Every row comes from one small tree of marks. The marks that hang from a mark follow it in brackets, in the order of their numbers. Every link used is in the known rows. Which tree was each row made from?
Known rows
k570{k330 k449{k535}}: [ 13.9,  38.7,   6.0, -31.4,  -5.5,  26.2,   1.2,  22.9,  26.0,   3.9,
  18.0,  -1.6, -35.2,  -9.5,   7.8,  14.2, -13.8,   4.2, -20.5,  -1.6,
 -18.4,   9.7,  15.4,   1.5,  -5.2]
k669{k433{k535} k570}: [ 10.0,   6.2,  10.5, -15.7, -10.2, -10.1,  12.5,  10.9,   2.5,  -0.6,
   8.8,   8.5, -54.5,  22.5,   4.2, -22.3, -21.1,   7.8,  -0.2, -66.2,
   6.3,  32.2,  -0.6,   9.1,   9.9]
k669{k570{k330 k449{k535}}}: [ 17.3,  54.3,  -0.6, -28.8, -15.1,  23.1,   4.0,  25.9,  29.0,  -5.1,
  29.5,  20.5, -58.6,   6.2,  -4.5,  17.1, -19.8,  27.0, -15.3, -21.1,
 -18.7,  19.9,  -5.9, -13.6, -11.0]
k330{k570{k433{k535} k669}}: [-13.8, -40.2,  12.9,  44.4, -17.5, -18.6, -21.2,  32.8, -39.8,  13.8,
 -25.4, -29.4, -22.9, -69.7,  -5.9, -40.2, -40.6,  -4.9, -51.9, -13.3,
   0.2,   2.0,  23.2,  18.1, -15.3]
k570{k433}: [  4.0, -20.0,  -2.6,  22.3,  -7.2,   8.6, -13.6,  20.4, -28.4,  -7.2,
   4.3, -15.9, -31.4, -20.4,   4.0,   0.4,  -4.6,   6.5, -35.6, -12.2,
  -8.1,   9.6,  19.8,  11.4,  -7.6]
k330{k570{k449}}: [ -1.5,  17.4,  10.0,   3.5, -18.4,  11.2, -13.8,  34.3,  12.7,  13.1,
   7.5,  -6.3,  13.1,  -6.2,  -7.0,  10.4, -12.8,   1.5, -27.6, -13.1,
 -24.2,   9.5,  11.9,  11.2, -12.0]
k570{k330 k433{k669} k449{k535}}: [ -2.1,  22.0,  12.6, -17.6, -17.9,   9.3, -11.3,  33.9,  -3.2,   0.5,
   1.2, -15.0, -57.0, -25.4,  -1.1, -16.4, -35.3,   5.4, -45.0, -11.9,
  -1.0,  14.2,  31.4,   1.5,  -9.4]
k433{k570{k449 k669}}: [  0.1,   1.2,  -1.8, -11.9, -26.1,   6.2, -16.0,  28.1,   1.6,   3.5,
  19.5,   6.4, -45.7,  24.0, -19.6,   4.9, -27.7,  24.3, -37.4, -51.9,
 -14.7,  10.8,  17.7,   1.0, -14.6]
k669{k535 k570{k330}}: [ 20.2,  25.1,   1.1,  -8.4, -24.1,   4.1,  10.8,  18.5,  18.0, -17.6,
  23.8,  23.0, -50.9, -13.2,  -1.1,  -3.4, -22.3,  15.5,   6.8, -36.4,
   7.4,  21.4,  -1.0,   1.8,   6.5]
k669{k433{k535 k570{k449}}}: [  3.2,   9.4,  17.1, -40.2, -17.6,  -7.6,   1.7,  23.8,  19.0,   8.5,
  11.0,   3.4, -40.0,  34.2,  -3.6, -20.6, -30.4,  -0.6,  -9.7, -75.2,
   2.6,  26.5,  14.0,  17.3,  11.0]
k669{k570}: [ 15.5,  18.8,  -9.6,   5.3, -13.8,  15.1,   2.2,  13.1,   2.1, -12.1,
  24.6,  17.8, -42.5,  16.5,  -3.8,  13.7,  -2.9,  27.2, -10.4, -33.9,
 -15.8,  21.0,  -3.7,  -4.2,  -7.3]
k433{k570}: [ 12.9,  15.8,  -8.8,   8.0, -30.0,  14.5,  -4.4,  16.9,   2.3, -16.5,
  21.5,  21.4, -32.6,   3.2,  -9.4,   9.2, -12.9,  28.0,  -8.9, -32.2,
 -16.1,  17.7,   9.2,   2.4, -11.2]
k433{k570{k330 k449} k669}: [  7.2,  46.9,  -1.3, -22.6, -52.4,   9.1,  -1.6,  33.2,  28.1, -20.8,
  22.1,  24.3, -38.6,  15.2, -17.3,  -4.8, -37.7,  27.2, -18.0, -49.0,
   7.3,  26.5,  22.9, -10.9,  -3.0]
k330{k570{k449 k669}}: [-10.3,  -6.1,  11.1,  13.9, -21.8,   0.5, -20.4,  35.4,  -6.5,  20.3,
  -1.0, -14.9,  -4.1, -14.8, -13.2,  -1.7, -27.0,   4.4, -44.7, -20.3,
 -19.5,   4.7,  20.1,   9.6, -20.0]
k330{k570{k433 k669{k535}}}: [-14.4, -42.5,  18.2,  47.9, -24.1, -19.5, -25.7,  35.0, -45.5,  14.3,
 -20.0, -23.9, -25.8, -68.3, -11.6, -32.2, -42.6,  -1.1, -43.7, -14.8,
  -2.5,   2.0,  25.9,  24.9, -20.1]
k330{k570}: [  2.2,   7.8,   3.9,  34.0, -24.8,   8.0,  -8.9,  23.4,  -6.0,  -0.2,
   1.6,   0.3,   9.1, -34.4,  -2.8,   3.0, -11.8,   9.2, -16.0,  -0.2,
 -20.3,  11.6,  11.2,  10.4, -16.4]
k669{k433}: [  7.0,  -4.9,   9.0,   1.9, -14.4,   2.2,   3.4,   8.4, -12.3,  -4.2,
   8.4,  -1.9, -26.9,  14.5,   8.7,  -1.1,  -6.6,   6.1,  -4.7, -38.1,
  -3.3,  25.7,  19.8,  14.3,   0.1]
k330{k570{k669}}: [ -6.1, -15.0,   4.7,  45.2, -27.8,  -2.8, -15.6,  23.6, -25.6,   6.9,
  -7.3,  -7.9,  -7.7, -42.7,  -8.7,  -8.9, -25.6,  12.6, -33.3,  -7.4,
 -16.2,   6.5,  19.8,   8.7, -24.2]
k669{k433 k570{k330}}: [ 19.2,  34.6,  -0.6,   2.3, -42.9,   0.4,  15.7,  19.0,   5.4, -29.2,
  26.0,  32.4, -52.8,   5.2,  -2.0,   3.7, -23.9,  35.8,   6.8, -44.4,
  11.4,  40.1,  -3.6, -15.0,  -4.8]
k433{k570{k669{k535}}}: [  1.5, -17.8,   4.5,   7.3, -25.8,  -6.2, -10.7,  17.3, -14.6,   0.5,
   7.5,   6.8, -55.0, -10.2, -14.0, -17.0, -35.2,  16.3, -18.3, -50.9,
  -4.1,   9.5,  21.2,  16.6,  -8.8]

Which tree is each row?
[ -2.3,   3.8,  16.4, -24.0, -23.1,  -3.8, -10.2,  37.6,   4.5,  -2.8,
   2.7, -17.9, -41.9, -13.7,  -2.2, -25.6, -36.9, -10.1, -36.8, -38.7,
  22.4,  14.9,  36.0,  13.4,  11.5]	k570{k330 k433{k669{k535}} k449}
[ -6.5, -55.8,   5.6,  17.3,   3.3, -12.1, -15.7,  18.5, -40.6,  11.2,
 -17.1, -37.1, -53.4, -35.8,   4.6, -37.8, -26.5, -10.4, -55.1, -30.4,
   7.4,   0.1,  30.9,  20.0,   0.3]	k570{k433{k535} k669}
[ 13.8,  35.2,  12.3, -45.3, -22.3,  -5.8,  15.7,  27.9,  33.7,  -4.9,
  20.5,  14.0, -52.9,  26.6,   1.4, -14.2, -31.6,   7.3,  -5.0, -67.4,
  17.6,  34.9,  -1.8,  -4.4,  16.0]	k669{k433{k535} k570{k330 k449}}
[  6.5,  33.3,  11.3, -36.1, -26.2,  -1.1,   4.6,  26.9,  28.2,  -4.7,
  17.9,  11.7, -52.5,  21.1,  -8.6, -18.3, -34.4,   6.1, -10.6, -61.0,
  13.5,  24.9,  16.9,   3.4,  12.2]	k433{k669{k535 k570{k330 k449}}}
[ -9.4, -18.0,  15.1,  41.3, -36.6, -15.6, -11.0,  23.9, -33.4,   7.1,
 -10.2,  -5.6, -15.2, -33.3,  -8.5, -17.4, -34.6,  13.6, -25.6, -25.0,
  -6.5,  18.5,  21.5,  11.1, -23.6]	k330{k570{k669{k433}}}
[ -8.2,   0.7,  11.1,  17.8, -20.8,   3.1, -24.6,  44.9,  -9.6,  11.3,
   0.6, -16.7,   0.7, -26.8, -11.1,   0.7, -22.0,   3.3, -46.3,  -9.8,
 -17.7,   8.3,  14.0,  11.7, -18.1]	k330{k570{k433 k449}}
[  4.5,  35.0,  11.9, -35.3, -44.8,  -1.4,  -0.8,  32.4,  31.2,  -9.7,
  16.6,  17.7, -44.9,  10.2, -15.5, -21.2, -46.6,   9.8,  -8.9, -61.8,
  14.9,  22.8,  27.2,   7.4,   8.1]	k433{k570{k330 k449} k669{k535}}
[ 13.4,  51.4,  12.4, -32.9, -25.1,   7.4,   9.6,  26.1,  19.3,  -4.1,
  25.8,  23.1, -67.2,  18.6,  -3.9,   6.2, -31.3,  28.6,  -4.5, -42.9,
  -7.1,  34.9,  -3.7, -10.3,  -9.8]	k669{k433 k570{k330 k449{k535}}}
[ 11.4,  27.1,  13.7, -39.0, -34.3,  -6.3,   9.2,  28.7,  29.4,  -7.4,
  15.1,  14.2, -41.2,  12.7,  -2.2, -19.7, -38.9,   6.1,  -4.3, -64.2,
  17.0,  30.6,  12.1,   5.0,  12.2]	k669{k433{k535 k570{k330 k449}}}
[ -1.1,   4.4,  11.7, -28.3, -16.0,  -3.5,  -5.6,  35.7,  11.1,  -1.9,
  -4.2, -23.8, -39.7, -15.5,   3.9, -34.9, -35.6, -16.4, -44.9, -37.8,
  25.9,  14.3,  33.4,   7.2,  17.4]	k570{k330 k433{k535 k669} k449}
[  3.4,  -5.7,   5.3,   5.9, -23.0,  -7.0,   0.4,  23.7,  -9.9, -16.8,
 -11.1, -16.6, -44.0, -47.5,   8.3, -44.0, -34.3,  -7.5, -32.6, -23.2,
  29.7,  16.1,  33.2,   6.4,  12.2]	k570{k330 k433{k535 k669}}
[ -3.3,  24.6,  17.2,  -0.6,  -7.4,  15.0, -14.3,  31.1,   8.3,  25.1,
   1.7,  -9.4,  -5.3, -21.5,  -5.0,   5.9, -18.4,   2.0, -28.0,   0.9,
 -38.5,   6.1,  11.3,  15.4, -21.5]	k330{k570{k449{k535}}}
[ -7.3, -29.0,  21.6, -34.6,   2.9, -13.8,  -5.1,  18.9,  -3.8,  27.5,
  -4.4, -29.7, -42.6,  29.8,   4.2, -27.7, -28.2, -18.2, -37.7, -67.3,
   5.8,  13.1,  30.4,  21.8,  11.2]	k570{k449 k669{k433{k535}}}
[-10.4, -17.2,  16.0, -30.4,   4.4,  -5.2, -14.4,  29.6,  -2.0,  18.2,
  -9.4, -37.6, -38.0,  11.6,   1.9, -37.4, -24.9, -24.3, -52.3, -50.5,
   8.7,   9.4,  35.7,  22.5,  16.4]	k570{k433{k535 k669} k449}
[ -4.6,  -8.9,  11.8, -20.9,  11.6,  12.8, -15.6,  16.9,  -8.9,  30.2,
   2.6, -24.5, -52.0,   7.5,  -1.0,   0.2, -17.7,  -0.1, -47.2, -21.8,
 -30.6,  -0.5,  26.8,  14.5, -15.0]	k570{k449{k535} k669}
[ -1.5, -19.1,  10.7, -28.8,  14.1,   3.3, -14.2,  30.1,   1.9,  18.5,
  -0.3, -35.6, -29.8,   4.5,   6.6, -17.4, -12.8, -23.3, -48.8, -36.8,
  -1.8,   3.8,  21.6,  22.8,  13.8]	k570{k433{k535} k449}
[ 19.1,  24.8,  -4.9,  -8.7, -32.5,   5.5,   9.7,  20.2,  24.2, -22.5,
  13.0,  20.3, -37.8, -28.6,   0.7, -17.9, -30.0,  12.1,  -2.1, -32.0,
  11.2,  18.3,   9.2,  -0.1,   7.9]	k433{k535 k570{k330}}
[ 10.5,  42.6,  13.0, -26.6, -38.4,   6.4,   3.1,  27.7,  16.0,  -8.0,
  21.4,  23.8, -55.1,   5.8,  -7.5,   0.8, -37.8,  27.7,  -3.9, -41.2,
  -6.2,  31.0,  10.2,  -1.6, -12.5]	k669{k433{k570{k330 k449{k535}}}}
[ 10.0,   1.4,  -0.1,   8.8, -45.0,  -5.2,  -2.2,  22.5,  -2.5, -18.3,
  12.4,  19.5, -56.0, -33.5, -12.4, -15.5, -44.3,  23.8, -11.2, -39.7,
  10.9,  14.3,  19.6,   3.0,  -7.9]	k433{k570{k330 k669{k535}}}
[  7.2,  51.6,   5.3, -26.4, -23.7,  13.4,   3.6,  24.4,  20.9,  -5.4,
  18.0,  15.5, -63.8,  12.9,  -8.5,  -5.4, -30.5,  23.8, -19.3, -35.7,
  -7.7,  25.0,  12.2, -11.0,  -7.3]	k433{k669{k570{k330 k449{k535}}}}
[ 11.1,  26.1,   1.4, -13.5, -24.3,  -2.6,  14.7,  15.3,  18.4, -16.0,
   4.6,  10.7, -53.2,  -6.3,   1.9, -35.4, -31.9,   7.3,  -9.5, -48.3,
  20.6,  25.9,  14.2,  -3.9,  15.1]	k433{k535 k669{k570{k330}}}
[-18.5, -15.4,  20.2,  24.5, -12.9,  -3.1, -32.0,  42.0, -34.0,  29.1,
 -14.1, -28.2, -34.8, -49.5, -15.0, -15.1, -41.3,   7.7, -64.1,  -2.3,
 -27.2,   0.0,  21.5,  13.9, -34.9]	k330{k570{k433 k449{k535} k669}}
[  5.3,  36.1,   6.9, -41.2, -36.1,  -0.9,   4.2,  30.7,  38.6,  -9.7,
   9.0,  11.2, -42.9,   7.2,  -8.9, -31.8, -45.0,   3.5, -18.4, -60.5,
  18.6,  22.5,  25.0,   0.8,  15.1]	k433{k535 k570{k330 k449} k669}
[-18.9, -32.8,  24.0,  17.2, -17.8, -16.7, -30.6,  45.2, -26.4,  28.0,
 -13.1, -30.7, -21.1, -39.3, -15.5, -25.8, -43.2,  -8.7, -54.8, -28.6,
  -6.2,   0.5,  25.7,  25.5, -15.4]	k330{k570{k433 k449 k669{k535}}}
[  1.3, -35.6,   6.7,  22.1, -24.0, -12.4, -11.1,  26.5, -33.2,  -9.1,
  -5.2, -18.5, -58.2, -60.9,   0.5, -28.4, -39.2,   1.4, -38.6, -19.9,
  21.8,   5.7,  31.6,  12.2,  -3.8]	k570{k330 k433 k669{k535}}
[  1.5,   7.6,   5.1, -11.1, -24.3,  -4.9,   1.0,  14.2,   7.4,  -5.0,
  -1.8,   5.5, -45.1,   2.7,  -6.1, -40.7, -34.2,   3.7, -13.4, -59.7,
   6.7,  19.9,  26.6,  13.5,   9.4]	k433{k535 k570 k669}
[ 16.1,  34.7,   6.8, -38.9, -17.5,   7.1,   5.7,  29.5,  36.7,  -4.0,
  29.8,  15.7, -46.5,  15.4,  -5.0,   4.3, -23.6,   7.6,  -4.7, -49.4,
   3.8,  19.7,  -0.5,   2.6,  10.6]	k669{k535 k570{k330 k449}}
[  6.8,  10.6,   2.1, -28.5, -28.9,  -2.4,  -2.0,  31.8,  23.9,  -2.7,
  10.7,   4.8, -50.1,  -7.7,  -9.7, -22.3, -45.3,   8.0, -31.3, -52.3,
  12.1,  11.1,  17.8,  -1.5,   5.2]	k433{k535 k570{k330 k449 k669}}
[ -1.8,   9.1,   5.6, -16.1, -15.3,  10.4, -17.0,  24.9,  -3.1,  15.2,
  12.9,   3.2, -64.3,   8.6, -17.3,   0.1, -33.8,  24.3, -37.7, -38.7,
 -29.2,   7.3,  17.2,   4.9, -24.3]	k433{k570{k449{k535} k669}}
[  4.3,  18.9,   9.7, -23.4, -31.3,   1.4,  -3.4,  25.5,   9.3,  -2.3,
  22.4,  15.5, -36.1,  41.7, -11.3,   4.7, -23.1,  20.6,  -9.6, -64.6,
  -6.7,  30.2,  12.7,   6.9,  -5.4]	k669{k433{k570{k449}}}
[  7.8,  34.3,   6.5, -41.0, -18.2,  -0.2,  10.1,  25.0,  35.5,  -4.2,
  10.2,   4.8, -49.6,  19.5,  -2.0, -29.1, -33.0,  -0.5, -19.5, -60.0,
  17.6,  24.5,  14.3,  -3.1,  19.3]	k433{k535 k669{k570{k330 k449}}}
[-14.2, -16.3,  27.1,  -2.7, -18.4, -19.8, -11.9,  33.3,  -6.9,  29.4,
 -13.6, -22.5, -13.8, -10.0,  -6.3, -30.6, -41.5, -10.9, -36.6, -46.8,
  -1.1,  13.7,  23.0,  20.3,  -5.6]	k330{k570{k449 k669{k433{k535}}}}
[  2.2,  -6.8,   9.7,  10.4, -30.5,  -7.4,  -4.1,  25.1, -16.7, -17.4,
  -4.2, -10.4, -46.1, -45.1,   2.3, -34.0, -35.3,  -1.9, -24.1, -24.4,
  26.1,  16.9,  36.0,  11.9,   6.4]	k570{k330 k433{k669{k535}}}
[ -9.0,  -8.2,  17.7,   3.0,  -7.9,  -4.5, -20.1,  43.3,  -1.2,  20.9,
 -10.1, -27.7,  -2.3, -32.3,  -4.1, -21.1, -27.5, -15.3, -46.8, -19.4,
  -8.0,   5.0,  15.0,  20.4,  -3.4]	k330{k570{k433{k535} k449}}
[ 15.8,  12.8,  -5.6,   5.5, -21.4,   0.4,   4.2,  27.9,   0.5, -22.4,
  12.1,   9.0, -60.1, -33.6,   0.8, -16.8, -27.0,  17.9, -22.3, -28.3,
  15.3,  21.0,  -2.6,  -8.9,   3.1]	k669{k570{k330 k433{k535}}}
[ 19.4,  47.3,  -7.7, -24.1, -25.9,  19.1,   5.1,  30.0,  33.2, -16.6,
  36.1,  23.5, -39.6,  21.4,  -6.9,  21.9, -13.7,  26.5, -14.9, -35.4,
  -4.5,  23.5,  -5.3, -17.1,  -1.6]	k669{k570{k330 k449}}
[  8.3,   2.9,  17.7, -13.1, -16.5, -12.3,   7.9,  13.3,  -3.8,   1.0,
  15.1,  13.4, -58.1,  23.3,  -1.8, -15.7, -24.4,   9.4,  10.6, -69.7,
   4.0,  31.9,   2.7,  18.7,   6.3]	k669{k433 k535 k570}
[  2.8,   7.6,  10.0,  -9.2, -16.1,  -4.4,   2.1,  11.7,   0.4,  -0.3,
   7.7,   6.2, -54.7,  17.2,  -6.6, -25.2, -24.2,   6.9,  -5.2, -59.8,
   2.6,  22.6,  18.1,  15.4,   7.4]	k433{k669{k535 k570}}
[ -0.9, -14.0,   0.4,   1.2, -24.1,   1.2, -17.1,  38.6, -15.5,  -5.2,
   7.6, -19.1, -47.4, -24.0,  -5.5,  -4.0, -32.4,   9.4, -60.5, -22.0,
   9.9,   6.5,  27.8,  -5.0,  -9.7]	k570{k330 k433 k449 k669}
[  7.2,   2.4,   6.3, -27.2,  -6.0,   5.1,  -4.9,  36.3,  15.1,  -1.3,
   5.2, -21.9, -31.9, -22.0,   8.5, -16.8, -23.5, -15.4, -41.5, -24.3,
  15.2,   8.7,  19.9,   7.0,  15.3]	k570{k330 k433{k535} k449}
[  1.0,   9.4,  19.1, -23.6, -18.1,   0.4,  -1.4,  23.2,  -3.9,  11.3,
   5.3,  -8.3, -61.4,  -7.5,   1.2,  -9.3, -39.0,   9.8, -30.6, -29.3,
  -2.5,  17.4,  26.7,   2.3, -12.6]	k570{k330 k449{k535} k669{k433}}
[ -5.1, -17.3,  11.9,  33.7, -14.6,  -7.8, -14.9,  32.7, -20.3,   7.3,
 -17.1, -20.7,  -5.8, -61.1,   0.1, -28.9, -26.5,  -7.6, -35.2,  -6.2,
  -4.8,   7.0,  14.7,  19.8,  -8.0]	k330{k570{k433{k535}}}
